Each row was made from one path, in order. Every step used is in the known rows, and no mark comes twice. Write each row's path.
Known rows
pozu, ledire, vumagiv: [ 0.24 -0.44 -2.31 -4.12  0.02  0.61  2.03  2.89 -5.16  0.66 -0.98  0.58
 -0.91 -1.91  0.13  0.98 -4.00 -1.58 -0.64  0.08 -2.12  0.90  1.18  1.56
 -1.60]
neta, pozu, vumagiv, pilu: [-0.25  0.47  0.27  3.82 -2.84 -1.83 -2.34  0.13  0.48  1.96 -2.30 -1.54
  1.17 -0.82 -2.35  3.18 -3.83 -2.46  0.84  2.35 -1.15  1.14  2.74  0.28
 -2.53]
neta, vebifup: [ 2.06 -2.47 -0.55  1.23 -0.61  1.67 -1.24 -0.72  2.62  0.20  1.33 -0.47
 -1.11 -2.06 -2.63 -1.88  1.05  0.82  0.54  0.54 -1.78  0.20 -0.70 -0.96
 -1.18]
vumagiv, pilu: [ 0.89  0.47 -0.04  1.89 -1.46 -0.49 -1.08 -1.52 -1.03  0.81 -0.21  0.35
  1.57  0.61 -0.22  1.72 -1.12 -1.83  0.44  1.62 -0.72  2.54 -0.57  0.76
  0.14]
neta, vebifup, zivi, foraf: [ 0.86 -0.55 -1.41  3.75 -0.29  1.66 -1.01 -0.69  1.40  1.88 -2.65 -1.19
 -3.26 -0.11 -4.26 -0.89 -0.57 -2.65  0.43  0.07 -2.70  1.08 -1.44  1.97
 -3.31]
zivi, vebifup, neta, pozu, ledire, vumagiv, geze: [-1.72 -1.93 -3.22 -1.84 -0.39 -1.33 -3.92  3.67 -2.58  3.69 -5.29 -2.19
 -3.34  1.36 -4.96 -0.68 -8.58  0.47 -0.54  1.00 -6.76 -0.28  0.68  2.11
 -3.84]
pozu, vumagiv, neta, vebifup, zivi, konab: [ 1.10 -2.85 -0.74  4.32 -1.03 -1.37 -4.17  3.94  3.46  4.30  0.10 -4.53
  0.09 -2.30 -5.13 -4.67 -2.62 -0.49 -0.99  0.85 -3.26  0.08  2.00 -1.35
 -4.81]
ledire, pozu: [ 1.23  0.27 -0.94 -1.46  2.45  0.17 -1.39  2.33 -0.70  1.80 -0.91  0.20
  0.24 -0.20 -0.98  1.31 -1.45 -1.84 -1.06 -1.13  0.22  0.09 -0.70  0.50
  0.57]
ledire, pozu, vumagiv: [-0.33  0.11  0.31 -1.18  2.22  0.53 -1.53  4.53 -1.07  1.14 -0.27 -1.83
  0.42 -1.79 -0.59  2.21 -2.12 -3.17 -2.02 -1.52  1.10 -0.32  1.59  0.10
 -1.37]
geze, vumagiv, neta, pozu, ledire: [ 1.20  0.14 -4.72 -1.76 -2.05 -3.11 -0.54  1.34  0.42  3.68 -0.66 -0.85
 -2.86 -1.76 -2.04  0.88 -4.41 -0.55  0.51  0.02 -2.14  2.04 -0.22 -1.09
 -5.75]
foraf, zivi: [ 0.36  0.43  0.04 -0.56 -1.60  0.97 -0.93  0.37 -2.38  1.19 -1.91 -0.28
 -0.79  0.69 -1.13  2.28  1.48  0.18  0.09 -0.93  0.64  1.12 -2.76  0.80
 -2.06]
ledire, pozu, vumagiv, geze: [-1.62  0.03  1.12 -2.83  1.40 -0.12 -2.77  6.78  0.16  2.04 -0.29 -4.27
 -1.08 -0.28  0.61  2.36 -3.58 -3.03 -2.79 -2.82  0.67  0.09  1.31  0.46
 -3.50]
vebifup, neta, pozu, vumagiv, geze: [-2.33 -0.94  0.95  2.66 -3.17 -1.94 -3.17  3.29  0.91  2.06 -3.48 -2.94
 -1.40 -0.85 -1.67 -0.40 -4.59 -0.75 -0.72 -0.88 -2.23 -1.32  1.54  0.37
 -4.56]
zivi, foraf: [-0.57  1.35 -0.07  1.39  1.94  0.66 -0.01 -0.06 -0.44 -0.07 -1.64 -1.24
 -2.76  1.02 -1.80  1.53 -0.61 -1.65  0.39 -0.45 -0.02  0.46  0.16  1.64
 -1.77]
zivi, foraf, vebifup: [-0.33  1.85 -0.42  0.88  4.09  2.02 -1.75  0.99 -0.66 -1.64 -0.69 -2.61
 -2.08 -0.31 -1.90  1.34 -2.48 -0.80 -0.36 -0.46 -1.88 -1.09  0.35  1.46
  1.00]
vebifup, neta: [ 0.25 -1.26 -0.26  2.26 -0.87 -0.14 -0.42 -1.17 -1.66  0.47 -1.10  0.96
  0.66 -0.64 -0.67 -2.17 -0.27 -0.19 -0.25 -0.44 -1.48 -0.25 -1.65  0.49
  0.21]
vebifup, neta, pozu, vumagiv: [-1.01 -0.82  0.04  4.14 -2.33 -1.25 -2.21  0.70 -0.39  1.50 -3.24 -0.76
  0.10 -2.33 -2.75 -0.46 -2.90 -0.76  0.00  0.14 -1.91 -1.42  1.88 -0.05
 -2.38]
geze, vumagiv, neta, vebifup, zivi: [ 2.04 -1.86 -3.99  1.48 -3.29 -1.26 -1.25  1.36  1.67  4.40  0.43 -0.97
 -1.75 -0.29 -0.69 -3.59  1.84 -1.39  0.04  0.49 -2.03  1.65 -3.58 -2.36
 -4.44]
neta, pozu, vumagiv, geze: [-2.26  0.21  1.10  0.51 -2.11 -1.94 -2.79  4.24  2.73  1.65 -2.09 -4.12
 -2.00  0.17 -1.15  1.49 -4.18 -0.65 -0.04 -0.50 -0.75 -1.08  3.03 -0.17
 -4.95]
ledire, pozu, vumagiv, pilu: [ 0.58  0.51  0.55  0.80  0.73  0.13 -2.62  2.76 -2.08  1.98 -0.28 -1.72
  1.97 -1.13 -0.96  3.97 -3.36 -4.87 -1.62 -0.12  0.27  2.04  1.03  0.99
 -1.19]
pozu, vumagiv, neta, vebifup: [ 2.29 -1.41 -0.12  2.58 -1.16 -0.61 -2.84  0.67  3.53  2.27  3.37 -3.83
 -0.29 -4.86 -2.40 -2.48  1.45  0.09 -0.51 -0.02 -0.34 -0.23  0.73 -2.28
 -4.00]
ledire, vumagiv, pozu: [-0.70 -0.80 -2.15 -1.77  0.03 -1.01  0.21  5.30 -3.59  0.08 -4.34 -0.88
  0.84  0.22  2.59  0.68 -2.05 -0.68  1.53  2.36 -0.37  0.18  0.20  0.02
  1.53]
geze, vumagiv, neta, pozu: [ 1.08  0.35 -3.85  0.57 -1.90 -3.65 -1.12  1.68  1.80  4.28 -0.75 -1.04
 -1.84  0.53 -0.13 -0.56 -0.15 -0.13  1.19  1.27 -0.90  0.40 -1.24 -2.96
 -4.15]
foraf, vebifup, zivi, konab: [-0.78 -0.83 -0.86  1.27  2.33  0.64 -3.27  4.31 -0.52  0.18 -2.14 -1.54
  0.92  1.19 -3.04 -2.09 -6.04  0.11 -1.34  0.86 -5.01 -1.15  1.31  0.95
  2.07]

Write each row's path
[ 1.81  0.37 -3.49 -3.31 -0.01 -1.65  0.52  2.71 -3.59  3.10  0.30 -1.00
 -0.31 -3.09 -0.08 -0.51 -2.21 -0.96 -0.81  0.22 -1.74  0.68  0.44  0.42
 -2.73] -> pozu, ledire, vumagiv, neta
[-1.11  0.69 -0.36  5.10  1.62  0.42 -3.77  1.71 -0.96 -0.24 -3.80 -3.25
 -2.09 -2.86 -4.47  0.69 -5.41 -1.80 -0.40 -0.19 -3.99 -2.54  2.27  1.64
 -1.39] -> zivi, foraf, vebifup, neta, pozu, vumagiv
[-0.04 -0.52 -1.79  0.12 -2.28 -0.51  0.29  0.62 -2.67  0.94  0.30  0.61
 -0.20  2.39  1.93  2.03 -1.09 -2.76  0.37  1.59 -0.75  3.89 -1.93 -0.92
 -2.09] -> geze, vumagiv, pilu
[-0.21  1.08 -0.42  7.18  0.32 -0.02 -4.75  0.40 -1.88  0.40 -4.21 -2.91
 -0.19 -2.00 -5.03  2.42 -6.31 -3.33  0.07  1.44 -4.45 -0.37  1.60  2.51
 -0.97] -> zivi, foraf, vebifup, neta, pozu, vumagiv, pilu
[ 2.33  0.72 -3.74  0.49 -1.12 -3.90 -1.55  2.47 -0.27  5.08 -2.25 -0.79
  0.14 -1.30 -0.81 -1.21 -0.11 -0.11  1.31  2.73 -1.87 -1.99  0.64 -1.65
 -1.70] -> ledire, vumagiv, neta, pozu
[ 4.00 -1.89 -3.92 -1.93 -0.62 -0.34 -0.56  1.96 -1.04  3.38  2.01 -1.65
 -1.61 -5.01 -2.53 -2.35 -1.36 -0.24 -0.18  0.62 -3.33  0.85 -0.36 -0.30
 -4.06] -> pozu, ledire, vumagiv, neta, vebifup
[ 2.79 -3.16 -4.60 -0.47 -0.50 -1.03 -2.02  5.21 -1.07  5.33 -1.38 -2.00
 -1.19 -2.22 -5.35 -4.34 -5.55 -0.68 -0.68  1.38 -6.35  1.13  0.85  0.57
 -4.84] -> pozu, ledire, vumagiv, neta, vebifup, zivi, konab
[-1.16  2.01 -0.71  2.37  0.15 -0.03  0.13  0.00 -1.06  1.60 -4.37 -0.70
 -1.90  1.88 -1.80  0.85 -1.33 -3.43  0.01 -0.54 -0.88  0.70 -0.58  2.64
 -2.09] -> vebifup, zivi, foraf
[ 2.93 -0.18 -4.64  0.62 -0.36 -0.16 -0.41  2.01 -2.13  4.89 -2.67 -2.36
 -3.28 -2.63 -4.38 -1.17 -2.73 -3.56 -0.06  0.10 -4.36  1.67 -0.85  2.46
 -5.91] -> pozu, ledire, vumagiv, neta, vebifup, zivi, foraf
[ 0.66  0.17 -2.74 -0.93 -1.18 -2.22  0.14  2.17 -0.10  2.57  1.69 -1.12
 -1.09  0.22  1.95 -1.20  1.59 -0.33 -0.28  0.28  0.39  1.31 -2.36 -2.63
 -3.32] -> geze, vumagiv, neta
[-1.19 -1.18 -0.33  1.50  0.16 -0.62 -1.57  3.27 -0.15  2.06 -3.17 -0.57
  0.22  2.82 -2.77 -2.16 -4.25 -0.49 -0.68  0.87 -3.04  0.36  1.31  0.88
 -0.86] -> vebifup, zivi, konab
[ 0.75 -1.26 -3.61 -0.46 -1.81 -0.73  0.17  1.89 -5.03  2.43 -4.55  1.74
 -0.86 -2.59 -2.62 -0.37 -5.81 -1.19  0.54  1.05 -4.99 -0.23  0.63  1.91
 -2.00] -> vebifup, neta, pozu, ledire, vumagiv
[-2.00 -1.33 -0.16  3.47 -1.86  0.04 -5.84  0.42 -1.14  3.46 -6.08 -2.56
 -1.70  0.61 -7.24  0.92 -2.97  0.88 -0.27  0.54 -2.93 -0.79 -1.10  0.57
 -3.92] -> foraf, zivi, vebifup, neta, pozu, vumagiv
[-0.57 -1.04 -1.50 -1.77 -0.18  0.22 -0.07  1.44 -1.03 -1.83 -2.95 -1.38
 -0.21 -2.08 -1.07  2.44 -6.34 -0.10  0.78 -0.68 -0.53  2.65  0.45  2.49
 -0.39] -> vumagiv, pozu, ledire
[-1.73 -1.75 -3.00 -3.57 -0.98  0.32  1.37  3.86 -2.78 -1.59 -2.75 -1.22
 -1.86 -0.37  1.30  2.80 -6.40 -1.01  0.70 -0.37 -0.61  4.06 -0.84  0.69
 -2.53] -> geze, vumagiv, pozu, ledire
[-0.84 -1.36 -0.26  1.97 -0.47  1.37 -4.18 -1.20 -2.62  2.46 -3.88 -0.79
 -1.13  2.25 -5.30 -0.60 -0.07  1.67 -0.82 -0.16 -2.41  0.45 -4.37  1.05
 -1.17] -> foraf, zivi, vebifup, neta
[-0.15 -1.46 -3.88 -1.21 -1.34  0.24 -3.46  1.52 -6.05  4.48 -7.39 -0.02
 -2.80  0.34 -7.26  1.19 -5.72  0.37  0.15  1.07 -5.93  0.43 -2.16  2.38
 -3.85] -> foraf, zivi, vebifup, neta, pozu, ledire, vumagiv
[-0.73 -1.50 -1.67  3.94 -0.16 -1.30 -4.67 -2.06  1.40  2.78 -4.42 -0.19
 -1.11  1.68 -6.55 -1.91 -3.52  1.68  0.59  1.86 -4.55 -1.55 -0.49 -0.03
  0.24] -> zivi, vebifup, neta, pozu
[ 1.68 -0.88 -0.91  3.82 -2.69 -1.05 -2.88  0.69  2.98  3.83  0.77 -3.29
  0.27 -3.63 -2.85 -3.29  1.19 -1.58 -0.85 -0.12 -1.18 -0.19 -0.22 -1.04
 -4.24] -> pozu, vumagiv, neta, vebifup, zivi
[-0.60 -1.29 -1.53  3.12 -1.48 -0.24 -5.30 -1.54 -0.98  3.88 -6.37 -0.61
 -1.90  2.34 -7.64  0.28 -2.19  1.84  0.70  1.03 -3.89 -0.42 -3.32  0.88
 -1.87] -> foraf, zivi, vebifup, neta, pozu
[-1.27 -1.64 -0.45  2.47  0.83  0.31 -3.46 -1.74 -0.24  1.14 -2.00 -0.40
 -0.51  1.91 -4.05 -2.64 -1.83  1.37 -0.76  0.68 -3.13 -0.60 -1.58  0.17
  0.96] -> zivi, vebifup, neta
[-0.27  0.85 -0.58  3.29  3.40  1.86 -2.25  0.21 -2.16 -1.34 -1.79 -1.55
 -1.44 -1.17 -2.64 -0.67 -2.92 -0.78 -0.85 -0.75 -3.48 -1.34 -1.16  2.17
  1.47] -> zivi, foraf, vebifup, neta
[-1.05 -0.08 -0.19 -0.56  0.47  1.27 -3.39  0.00 -1.23  2.07 -2.51 -1.86
 -1.85  3.23 -4.42  1.38  0.07  1.50 -0.37  0.20 -1.08  0.80 -2.59  0.51
 -1.56] -> foraf, zivi, vebifup
[-2.82 -0.20  2.20 -0.81 -1.05 -0.18 -1.65  4.72  0.90  0.16  0.42 -4.35
 -1.46  0.05  1.37  0.92 -2.32 -1.13 -1.65 -1.89  0.63 -0.07  2.15  0.01
 -4.25] -> pozu, vumagiv, geze
[ 2.77  0.41 -2.37  4.65 -0.41 -0.55 -2.25 -1.11  3.17  4.16 -1.69 -2.65
 -2.61 -1.17 -4.50 -2.16  1.10 -2.19  0.31 -0.05 -2.23  0.86 -2.16  0.89
 -4.08] -> vumagiv, neta, vebifup, zivi, foraf
[ 0.62 -0.14 -3.42 -2.96 -1.00 -0.96  0.47  3.22 -3.48  2.22 -3.78  0.73
 -1.58 -1.96 -2.23  1.65 -5.50 -1.17  0.90  1.22 -3.55 -0.06  2.15  1.40
 -2.59] -> neta, pozu, ledire, vumagiv
[ 2.30  0.84 -2.85  0.05 -1.11 -3.14 -1.86 -0.90  2.21  3.46 -0.89 -1.37
 -1.19 -3.02 -4.36  0.47 -4.24  0.33  0.37 -0.19 -2.06  0.60  0.92  0.75
 -3.65] -> vumagiv, neta, pozu, ledire
[ 1.10  0.09 -1.16  5.15 -0.93 -0.41 -2.79  1.42  2.68  3.74 -0.82 -4.66
 -2.42 -2.64 -4.25 -1.47  0.30 -3.42 -0.69 -0.57 -1.32  0.28  0.08  0.49
 -6.05] -> pozu, vumagiv, neta, vebifup, zivi, foraf
[-0.70 -2.03 -3.94 -0.71  0.17 -0.74 -2.59  1.00 -3.83  3.33 -5.47  0.19
 -1.94 -0.06 -6.24 -0.94 -7.41  0.25  0.01  2.14 -6.60 -0.60  0.83  1.65
 -1.43] -> zivi, vebifup, neta, pozu, ledire, vumagiv
